Each row was made from one walk, in order. Every step used is in the known rows, and no mark comes twice. Write each row's walk.
Known rows
bezut/feruvu/kopu/tifa/mufiz: [-0.20  1.10 -2.22 -4.98 -2.28  0.28 -0.75 -1.77 -0.10  0.90  2.88  2.32
  1.58 -0.86 -0.68  3.20  1.56  1.56  1.10  3.96 -1.62  1.73 -3.36]
feruvu/kopu: [ 1.19 -1.05 -2.08 -0.99  3.99  0.37  0.29  3.79 -0.45 -3.18  2.63 -0.62
 -0.29  3.42  0.64 -1.63  1.29 -2.63  1.01  0.43  0.95 -2.98 -2.43]
bizo/feruvu/kopu: [ 1.09 -0.14  0.19 -0.13  3.76  0.25 -2.48 -0.22  1.20 -4.25  0.86  1.97
  1.14  0.82  1.12 -2.18 -0.68 -1.81  0.59  0.50  1.38 -5.47 -1.53]
bezut/feruvu/kopu/tifa/mufiz/bizo: [-1.66  1.34 -1.50 -3.09 -5.43  0.23  0.62 -1.19  3.39  1.10  2.16 -0.29
 -2.41 -1.97 -0.75  1.83  1.71  2.04 -1.81  6.54 -2.72  4.70 -2.54]
feruvu/kopu/bezut: [-1.36  1.67 -1.54  0.21  3.89 -1.49  1.30  3.13 -4.42 -3.33  0.97 -0.62
  1.87 -0.35  1.59 -1.33 -0.39 -1.73  1.65  1.96  1.35 -0.29 -0.36]
bezut/feruvu: [-3.39  1.36 -2.11 -2.84 -0.17 -0.79  1.98 -2.21  1.07  1.46  3.47 -0.68
  1.15  1.67 -0.30 -0.12  2.05 -3.46  0.73 -4.84 -1.15 -2.52 -1.35]
tifa/feruvu/kopu/bezut/bizo: [ 0.95  2.01 -0.05  1.30  0.52 -5.41  4.10  3.11 -3.45 -0.87  0.34  1.47
 -0.50  1.56 -0.57  2.82 -1.55 -3.72 -2.82  1.98  0.02  3.28  3.01]
bezut/mufiz/bizo/feruvu/kopu/tifa: [ 1.76 -0.61  5.18 -0.13 -0.83  1.56 -0.87 -0.79  2.90 -1.32 -3.56  2.16
 -2.30 -3.63 -3.03  1.93 -0.65  3.87  1.76  2.46  1.32  2.53 -1.89]
bizo/feruvu/kopu/bezut: [-1.20  2.46  0.43  0.59  3.98 -1.67 -1.22 -0.57 -2.50 -4.15 -0.04  1.51
  2.88 -2.27  1.95 -1.37 -2.56 -0.81  1.25  2.23  1.75 -2.69  0.10]
bezut/mufiz: [-0.20 -0.76  0.81  1.20  3.39  1.07  0.44  1.57  0.42  2.81 -0.38 -0.78
  4.52  1.97  0.53  0.71 -1.39 -3.10 -0.24 -7.14  2.47  0.88 -2.49]
mufiz/feruvu: [-1.46 -4.12 -4.62  2.39 -0.70  2.00  1.54  1.44 -1.66  2.89  0.18 -2.83
  0.90  1.83  1.96 -1.17  1.62 -1.00  0.88 -5.92 -2.42 -3.63  2.86]
bizo/feruvu: [-1.72 -0.60 -1.27  2.61  2.22  0.69 -1.89 -2.47  2.81 -0.53 -0.52  2.12
  2.52 -0.10  1.46 -1.75 -1.05 -2.95 -1.32 -5.24 -0.09 -4.72  1.06]
feruvu/kopu/tifa/bezut/bizo: [ 5.02 -0.86  0.65 -1.35 -2.08 -0.81 -0.51  0.71 -2.03  1.04 -0.27  1.49
 -4.53  2.93 -3.67 -0.88  0.14  4.40 -1.25  0.88  0.38  1.91  3.55]
kopu/tifa: [-0.94 -2.77 -2.75  1.13 -0.49  1.37  1.84  1.30  0.36  1.99 -1.48  1.20
 -1.82 -0.78 -2.91  1.16  2.70  0.85  2.16 -4.52 -1.07  1.49  0.53]
mufiz/bizo/feruvu/kopu/tifa: [ 0.75 -1.16  1.42  0.35 -2.01  1.46 -0.50 -0.30  3.24 -2.79 -2.38  2.11
 -4.84 -3.39 -2.73 -0.02  1.12  3.17  1.43  3.86 -0.44  0.69  0.03]
kopu/bezut/feruvu: [-5.89  4.05 -1.64 -2.12  0.19 -2.95  3.11 -2.74 -2.18  1.08  2.33 -0.65
  2.76 -1.87  0.60  0.46  0.00 -2.47  1.35 -2.78 -0.59 -0.19 -0.42]
kopu/bezut/bizo: [-1.67  0.83 -2.96  2.57  0.76 -4.07  4.58  3.34 -2.85  0.21  0.22  2.46
 -0.25  0.60 -0.26 -1.09 -2.54 -2.13 -4.09 -2.69  0.59  2.88  4.35]
mufiz/bizo: [-2.88 -1.27 -3.04  3.49 -1.42  1.13  1.77  2.26  4.14  0.95  0.25 -3.30
 -2.53  1.56  1.24 -2.18  1.54 -2.95 -3.62 -1.53 -1.09  1.59  0.06]
mufiz/bizo/feruvu: [-2.77 -0.56 -0.42  3.95 -1.20  1.24 -0.82 -2.32  6.08 -0.60 -1.08  0.17
 -1.05 -1.27  1.61 -2.67 -0.59 -2.38 -3.66 -1.46 -0.64 -1.66  1.27]

Which walk is each row?
[ 0.67  1.45 -1.50  0.26  2.00 -4.34  3.75  4.51 -4.36 -3.06  1.35  2.17
 -1.38  0.83 -0.69 -0.99 -2.61 -1.44 -2.63  2.20  1.40  1.75  2.37]  feruvu/kopu/bezut/bizo
[ 2.66 -3.83  1.70 -1.25 -0.29  2.40  1.25  2.19 -3.40  1.43 -2.58  0.37
 -0.48 -1.23 -3.12  2.64  1.34  4.62  5.53 -0.71 -0.04  1.07 -0.81]  bezut/mufiz/feruvu/kopu/tifa
[-2.52 -0.34 -4.88  2.70 -3.09  1.31 -0.10  0.91  4.44  2.25  1.62 -2.30
  0.79  1.35  4.01 -0.91  0.30 -2.93 -6.90  1.13 -2.19  3.12 -0.68]  tifa/mufiz/bizo
[-1.02  1.73  3.18  0.89  1.18 -0.23  1.82  2.55 -0.61 -0.91 -1.24 -2.73
  0.80 -1.27  1.75  0.05 -2.03 -0.85 -1.58  2.86  2.04  4.81 -2.12]  feruvu/kopu/bezut/mufiz/bizo
[ 0.48  0.88 -0.38  0.45 -0.40  0.94 -3.30 -1.05  4.18 -3.15  1.36  0.76
  0.83 -0.30  3.37 -1.51 -1.48 -0.87 -4.18  6.07 -0.18 -1.68 -1.72]  tifa/mufiz/bizo/feruvu/kopu
[ 1.71 -4.36 -1.89 -0.69 -1.36  2.04  1.52  2.30 -2.64  0.20 -1.15 -0.21
 -3.10 -0.93 -2.64  1.27  3.41  3.92  4.92  0.17 -1.44 -1.03  0.98]  mufiz/feruvu/kopu/tifa
[-1.34 -0.71 -2.10  0.38  1.59 -0.57  1.61  2.76 -6.18 -1.43  0.23 -1.99
  1.89 -1.25  2.35 -0.86  0.19  0.50  2.73  1.78 -0.14 -2.15  1.94]  mufiz/feruvu/kopu/bezut
[-0.23  0.43  0.12 -4.72 -0.74 -0.32  2.02 -0.30 -0.61 -0.87  1.31  1.46
 -3.05 -1.25 -4.33  2.07  3.29  2.08  4.99  1.25 -0.77  0.12 -2.48]  bezut/feruvu/kopu/tifa
[ 1.56 -0.31 -0.24  0.30  1.64 -1.02  0.32  2.41  0.52 -0.42  1.51 -2.21
  0.84  3.57  0.71  2.90  2.33 -5.92  0.75 -0.18 -0.74 -1.71 -1.51]  tifa/feruvu/kopu
[-2.41  0.58 -2.12  2.98 -2.94  1.21 -2.85 -3.45  6.46  1.11 -0.09  0.65
  2.44 -1.53  4.20 -1.14 -2.00 -1.85 -6.33  0.85 -1.51 -0.23  0.53]  tifa/mufiz/bizo/feruvu
[ 0.75 -0.03  6.12  2.02 -3.63  2.82 -4.44 -6.29  4.36  3.82 -4.64 -0.25
 -0.11 -2.96 -0.47  0.16 -2.17  4.46 -1.46 -2.03  0.63  2.63  1.26]  kopu/tifa/bezut/mufiz/bizo/feruvu
[ 1.55  0.62  4.62  0.70  2.06  0.88 -1.87 -0.29  3.44 -2.93 -1.09  0.45
  0.16 -0.49  0.91 -1.16 -2.27 -0.51 -0.93  2.67  2.47 -0.73 -2.81]  bezut/mufiz/bizo/feruvu/kopu
[ 0.00 -0.85 -2.68  0.25 -4.10  1.72 -0.06  2.21  2.74  0.48  0.39 -0.55
 -2.65 -0.93  0.71  1.35  1.38  1.62 -3.05  6.13 -1.99  4.91 -1.69]  feruvu/kopu/tifa/mufiz/bizo
[ 2.52  0.27  0.50 -0.04  2.44 -1.72 -0.02  1.24  0.58 -4.52  0.86  4.72
 -1.48  1.89 -0.94 -2.25 -2.57 -0.91 -2.33  1.25  1.50 -3.46  1.10]  bezut/bizo/feruvu/kopu
[ 0.25  0.24  1.00  0.85  1.17  0.71 -1.37 -0.32  3.80 -4.35  0.43 -0.12
 -2.36  0.03  1.02 -2.71 -0.33 -0.92 -1.41  3.81  0.61 -2.64 -0.89]  mufiz/bizo/feruvu/kopu
[-1.83 -1.34  0.57  2.41  0.67  0.52  1.68  0.60 -5.12  3.85 -2.09 -2.66
  5.89 -1.61  2.33  1.33 -2.11  0.28  1.68 -5.52  0.31  0.53  1.63]  kopu/bezut/mufiz/feruvu
[ 1.26 -3.23 -2.79 -0.43  1.31  1.32  0.94  3.31 -2.64 -1.34  1.31 -2.42
 -0.42  2.37  1.43 -1.68  2.34 -0.01  2.18 -0.17 -0.85 -4.60  0.30]  mufiz/feruvu/kopu
[ 3.47 -0.87  0.55 -1.78 -0.66  1.95 -3.65 -1.45 -2.26  1.83 -0.56 -1.67
 -1.97  1.43 -1.43 -1.08  2.16  4.55  3.06  0.22  0.18 -0.25  0.59]  feruvu/kopu/tifa/bezut
[-0.92  1.58  1.05 -4.13 -3.80  0.38 -1.81 -6.39 -0.36  5.30  0.79 -1.46
 -0.75  0.05 -2.54  0.31  2.61  3.08  2.96 -3.38 -1.81 -0.45  0.67]  kopu/tifa/bezut/feruvu
[ 1.54 -1.38  0.77 -0.41  0.74  1.31 -1.35 -0.68  0.62 -2.69 -1.67  3.68
 -2.06 -2.35 -2.94  0.68  1.01  2.64  3.70  1.19  0.22 -1.76 -0.39]  bizo/feruvu/kopu/tifa
[-0.70  2.71  4.47  2.03 -0.27 -1.89  1.78  1.19  0.50  1.41 -1.74 -3.72
  1.78 -1.14  1.68  4.24 -1.35 -3.27 -1.64  2.59  1.26  6.36 -1.75]  tifa/feruvu/kopu/bezut/mufiz/bizo
[-0.79  1.95 -0.68 -4.97  2.07 -1.26  1.21  0.11 -0.25 -2.59  4.59 -0.47
 -0.11  2.16 -0.74 -0.73  2.04 -2.17  2.40  0.87  0.31 -3.39 -3.62]  bezut/feruvu/kopu
[ 2.51 -0.40  2.19  1.40 -2.73 -0.65 -2.82 -4.82  0.95  2.48 -2.73  4.00
 -2.10 -0.10 -2.41 -1.06 -2.28  3.87 -2.40 -3.30 -0.31 -0.56  5.70]  kopu/tifa/bezut/bizo/feruvu
[ 4.73  0.50  7.43 -1.80  0.80  2.30 -5.94 -4.99 -0.53  2.22 -3.15  0.72
  2.82 -0.77 -1.37  1.27 -2.24  5.19  3.04 -1.26  2.91  0.04 -1.38]  bizo/feruvu/kopu/tifa/bezut/mufiz
[ 0.35  2.69  4.56  0.56  3.41 -2.39  1.03  1.33 -3.12  1.18 -1.08 -1.64
  6.19 -0.35  1.26  5.19 -1.91 -3.72  1.43 -0.66  2.50  3.02 -2.30]  tifa/feruvu/kopu/bezut/mufiz
[-1.58  2.49  0.25 -3.68 -1.45 -0.14 -2.52 -6.13  0.18  4.37  3.04 -3.48
  1.97  2.84  0.86 -1.83  1.45 -0.73  0.42 -4.32 -1.12 -3.00  0.03]  tifa/bezut/feruvu
[ 1.35 -1.34 -0.60  0.11 -1.89  2.68 -3.34 -3.02 -0.65  4.96 -1.66 -2.05
 -0.72  0.97 -1.07 -0.56  2.12  3.44  1.64 -4.25 -0.96  0.52  2.21]  kopu/tifa/bezut
[ 0.86 -0.71 -1.89  0.78  0.20 -3.49  4.50  4.45 -6.23 -1.58  0.22  1.15
 -1.59  0.52 -0.24 -1.16 -2.11  1.00 -1.43  1.43 -0.09  0.67  4.52]  mufiz/feruvu/kopu/bezut/bizo
